What can hang from each mark
k160: k313 k506
k313: k160 k406 k506 k714 k852
k506: k160 k351 k448 k852
k406: k313 k506
k448: k313 k506
k351: k313 k506
k852: k313 k506
k714: k448

Every row comes from one small tree of marks. The marks that hang from a mark follow it in brackets, in the order of their numbers. Every link used is in the known rows. Which tree was each row made from?
(in the rows, 128 means zero)
Known rows
k506(k160(k313) k448 k852): [126 130 102 145 122 145 219 167 101 108 123 145 157 156 141  72 148 109
 112 136 109 152  48 166 108 160 146 121 104 179  68  79 103  54  96 170
 173]
k714(k448(k313 k506(k160))): [ 94 114 139 126 149 162 176 144 105 139 121 100 147  99 119  90 114  83
 153 136 119  94  56 144 120 115 158 125 131 190  56  84 130  69 122 191
 178]
k852(k313): [123 133 133 139 106 127 153 151 128 121 132  84 147 116 127  98 120  94
 139 129 139 119  72 140 127 120 123 171  83 172 104 118 127 101 112 149
 146]
k406(k313(k852) k506(k160 k351)): [125 119 134 110 157 139 166 147 111 126 129 137 168 108 130 102 109  96
 121 119 164  95 103 125 113 111 139 148  97 157 106 126 154 100 108 164
 206]
k406(k506(k448(k313))): [111 115 115 125 122 137 170 174 141 124 125 112 160 110 129  71 126  77
 136 138 129 148  59 110 146 123 138 122 139 167  78 112 129  92 123 154
 171]
k852(k313 k506(k160 k351)): [131 139 139 132 132 144 174 146 120 126 141 110 149 119 135  98 115 118
 115 151 171 104  75 168 102 126 129 157  49 171  86 106 147 124 101 154
 183]
k160(k506(k448 k852)): [123 116  99 170 107 109 191 161 128 110 104 145 149 165 133  53 134  90
 119  99  95 154  35 148 113 165 107 127 106 174  93 112  74  88 113 155
 153]
k852(k506): [121 127 140 156 142 133 163 146 143 128 143 116 145 114 119  96  97  73
 109 164 139 117  80 140 108 133 117 161 106 155 104 106 122  91 134 146
 165]
k313(k160 k406 k714): [123 121 106 146 124 154 158 156 127 181 161  95 137 141 146 135 119  83
 121 119 101  91 121 115 168 136 121 127  99 173 117 108 137  87 146 162
 194]
k448(k313(k852) k506(k160)): [ 84 114 129 113 153 158 203 154 118 141 111 119 149  93 117  91  98  75
 131 107 124  96  64 121 125 119 148 154 129 179  81 101 132  90  93 176
 198]
k714(k448(k506)): [125 120 143 146 137 145 150 136 116 133 132 111 143 125 117 114 119  74
 153 140 113 104  55 136 101 120 128 135 120 173  74  92 100  71 126 161
 162]
k313(k160 k852): [118 124 123 140 130 146 177 148 124 153 139 104 146 132 132 106 105  73
 138 111 135  97  97 123 122 141 107 152 112 182 125 114 120  82 118 163
 188]
k448(k506(k351 k852)): [130 111 102 156 120 126 181 160 123 154 103 144 129 148 135 100 120 107
 127 121 130  95  53 151  94 146 101 131  82 191  70  90  90 133  83 140
 167]
k313(k714): [128 131 126 151 125 130 156 150 114 143 154 107 152 135 114 127 119  73
 134 111 117 130  97 138 136 131 132 152 114 160 117 118 125  88 151 150
 174]
k852(k313 k506): [126 136 137 149 129 136 154 144 145 112 145  95 150  98 118  86 101  83
 115 161 148 116  77 144 106 122 115 179  79 156 102 124 136 109 120 143
 163]
k406(k313(k852)): [120 126 132 147 144 126 167 135 130 114 125 115 169 113 114 103  94  60
 118 116 142 109  99 122 124 108 124 187 116 146 120 126 130  86 128 181
 168]
k351(k506(k160(k313(k406 k852)))): [ 87 142 120  95 156 156 207 147 137 123 155 164 145  99 150  80 120  94
  81 136 111 105  86 128 115 118 155 161 118 167 131 112 132  59 112 169
 192]
k852(k506(k448(k313(k406)))): [103 126 108 161 138 143 190 164 167 131 136 131 162 106 140  73 110  68
  86 159 122 123  66 118 162 121 139 147 113 141  78  97 139 111 115 179
 177]
k160(k313(k852)): [128 141 140 135 139 129 192 141 127 114 145 140 145 132 132  99 109  75
 124 137 125 117  74 131 107 125 120 170 118 159 125 107 118  68 107 156
 159]
k351(k313(k160 k406 k714 k852)): [111 121 117 149 141 152 162 154 131 145 168 122 157 133 156 136 117  30
 103  88 109  88 113 106 165 131 137 148  80 138 140 142 133  82 140 176
 197]
k160(k313(k406) k506(k852)): [118 119 110 157 124 109 195 155 136 123 128 161 113 153 165  55 119  99
  98 139  74 105  56 131 120 150 106 135  95 183 109  99  97  81 107 153
 135]
k313(k160 k406 k506(k448) k852): [124 114 100 132 133 153 205 149 138 169 145 126 188 152 150 121 112  60
 110 115 126 102  93  89 152 120 111 143 108 142 108 124 123  99 108 176
 223]
k160(k313(k406 k714) k506): [132 134 136 142 130 117 177 142 133 137 154 138 121 154 144 103 124  84
 114 134  67 119  83 125 144 133 121 133 108 157 130 116 114  62 142 150
 162]
k351(k313(k406 k714 k852(k506))): [105 123 129 170 163 131 156 143 153 110 172 160 167 114 147 120 100  14
  71 117 119 100  97 114 152 119 140 179  76  98 137 150 145 102 144 172
 193]
k506(k160 k351 k448(k313) k852): [116 125  81 151 109 140 219 176 111 137 109 143 157 146 148  66 137 116
 119 103 147 132  48 166 131 153 145 113  91 195  59  76 126 122  85 188
 180]
k714(k448(k313(k406 k852) k506)): [ 87 115 125 149 155 147 177 140 142 146 134 138 147  98 141  89 101  49
 130 126 109  64  58 101 150 100 142 157 123 154  87 105 133 101 101 194
 181]
k406(k506(k852)): [108  94 104 144 120 120 157 170 129 127 130 135 138 119 138  69 117  86
 122 133 124 114  73 124 111 148 112 131 110 182  97 121 119 103 118 126
 161]
k852(k313(k160) k506(k351 k448)): [162 144 118 148 111 155 177 155 141 144 138  93 161 148 138 100 126 103
 126 159 164 124  68 156 111 143 102 131  54 171  79 108 123 119 103 160
 195]
k506(k160 k351(k313) k448 k852): [124 126 100 157 115 139 198 174 104 107 115 159 170 165 164  93 148  88
  99  91 145 139  47 179 119 155 157 116  56 163  66  91 102 100  96 179
 167]

Which tree is each row?
[155 119 107 134 123 153 189 153 114 162 152  90 190 162 113 144 128  65
 143 114 120 144 104 124 138 135 113 119 119 163 100 131 118  82 154 167
 228] => k313(k160 k506(k448) k714)
[114 116 118 138 147 126 197 142 130 142 153 125 185 115 109 117  86  36
 132  95 139 112 105 106 141 106 122 172 136 145 130 152 155 118 142 175
 211] => k448(k313(k506 k714 k852))
[145 135 117 144 114 156 174 155 143 126 138  80 164 128 125  90 120  85
 126 161 139 134  72 143 116 141 109 142  80 169  83 118 120  90 118 160
 190] => k852(k313(k160) k506(k448))
[140 127 122 132 110 134 186 149 131 120 132  97 195 138 120 108 126  76
 139 130 144 147  61 128 126 109 122 162  91 151  84 134 117 108 109 161
 178] => k852(k313(k506(k448)))
[ 67 115  97 126 139 147 172 173 135 107 128 160 147  96 169  72 128  75
  67 106 110 105  76 150 124 140 166 141  81 171 103 120 122  79 134 174
 164] => k351(k313(k406) k506(k160 k852))
[129 126 115 157 140 140 185 141  77 112 164 144 147 150 135 101 139  91
 131 135 103 126  77 175 100 154 150 120 110 174  91  97 129  48 136 187
 182] => k506(k160(k313(k714(k448))) k852)
[110 123 126 117 144 141 220 148 112 148 134 138 175 123 133 108  97  82
 129  97 176  91  90 130 124 109 134 154 105 172  99 115 159 133 100 183
 209] => k448(k313(k506(k160 k351) k852))
[135 128 134 142 125 155 157 147 143 135 142  73 144 109 124  92 101  88
 129 164 146  99  93 141 108 136 103 157  77 186 102 124 137  95 128 150
 180] => k852(k313(k160) k506)
[113 110 119 146 153 133 140 141 123 139 185 150 161 121 146 112 121  46
 126 120 107  93  97  91 154 113 140 144 118 123 132 150 152  92 140 161
 204] => k313(k406(k506) k714(k448) k852)
[ 86 101 110 148 143 152 186 157 104 131 113 124 142 106 127  67 115  86
 141 128 112  88  47 152 108 137 148 119 121 202  47  85 122  87 111 193
 177] => k714(k448(k313 k506(k160 k852)))
[136 132 129 166 159 124 143 118 109 108 157 119 180 125 105 123 105  36
 139 110 128 111 105 134 127 110 135 172 125 132 128 144 143  73 161 203
 193] => k406(k313(k714(k448) k852))
[133 113 116 145 131 121 206 152 123 122 136 139 154 145 135  93 109  80
 118 151 124 114  77 140  85 136 105 150 114 177  97 112 114  89 120 154
 163] => k160(k313(k506(k852)))
[113 120 116 141 129 139 205 160  99 115 131 138 133 138 143  80 129 110
 111 141 113 118  70 163  97 153 138 134 102 194  86  83 120  61 105 161
 161] => k506(k160(k313) k852)
[118 117  87 172 111 109 198 163 127 118 118 139 155 153 124  54 130  75
 129  85  92 162  46 145 142 161 116 117 123 174  99 128  98 100 136 174
 175] => k160(k506(k448(k313(k714)) k852))
[126 123 136 155 153 141 159 127 110 134 154 137 163 130 107 128 112  45
 148 108 104 106  69 128 114 122 127 153 127 143 108 132 112  85 132 171
 205] => k313(k714(k448(k506)) k852)
[127 140  91 156 116 136 189 166 138 162 143 133 162 150 152 114 134  86
 117 110 121 129  80 126 185 120 142 128  96 148  89  96 140 133 112 184
 188] => k506(k351 k448(k313(k406 k714)))
[101 121 128 116 146 151 205 153 119 155 108 137 146 112 128 101 107  95
 132 103 146  86  64 134 116 119 139 146 105 185  79  90 132 118  77 174
 203] => k448(k313(k852) k506(k160 k351))
[118 121 120 142 133 136 179 160 143 120 138 131 196 140 157 123 125  40
  94 118 122 128  71 110 161 107 148 149  87 116  91 119 116  92 126 176
 166] => k351(k313(k406 k506(k448)))
[128 121 100 130 112 139 147 165 140 131 161 116 168 123 144 107 145  82
 122 130 102 142  83  98 177 113 139 141  91 130 100 149 143 108 117 142
 196] => k852(k313(k406(k506(k448)) k714))
[122 127 102 141 126 139 208 166 109 146 135 165 124 155 177  91 134 131
  94 139 120  89  75 158 121 144 141 124  66 183  82  66 130 104  77 166
 166] => k506(k160(k313(k406)) k351 k852)
[119 125 131 131 151 127 208 138 140 140 155 152 164 132 149 116  98  61
 103 146 123  91  91  96 129 104 120 172 111 135 126 122 137  90 103 162
 186] => k160(k313(k406 k506 k852))
[120 128 120 167 135 137 141 140 117 145 175 120 153 137 145 126 123  62
 127 125 106 102  96 123 158 115 145 142 107 144 111 110 139  85 151 176
 174] => k313(k406 k714(k448))
[149 140 124 164 131 134 181 157 141 131 139 138 163 151 135 101 123  92
 105 149 154 140  57 159 111 140 115 138  85 146  82  92 111 115 107 152
 178] => k852(k506(k351 k448))
[115 115 111 125 126 166 184 167 146 202 111  98 121 125 156 114 111 103
 132 136 122  56  81 115 148 120 117 113  92 208  70  72 130 125  90 166
 184] => k448(k313(k160 k406) k506(k351))
[120 108  81 167 106 135 193 168 137 152 113 133 134 173 162  58 137  99
 109 108  81 118  60 126 144 169  97  99  92 188  95 101  85  86 110 166
 175] => k313(k160(k506(k448 k852)) k406)
[151 136 130 166 165 123 167 128 136 124 153 145 175 128 108 124  84  58
 102 128 160 107 116 145 107 117 112 179  90 126 129 143 149 123 141 176
 211] => k406(k313(k714 k852(k506(k351))))
[116 104 113 165 134 136 162 149 112 132 120 134 138 133 126  88 118  78
 144 132 108  97  45 146  92 142 118 133 112 184  66  97  92  87 113 163
 162] => k714(k448(k506(k852)))
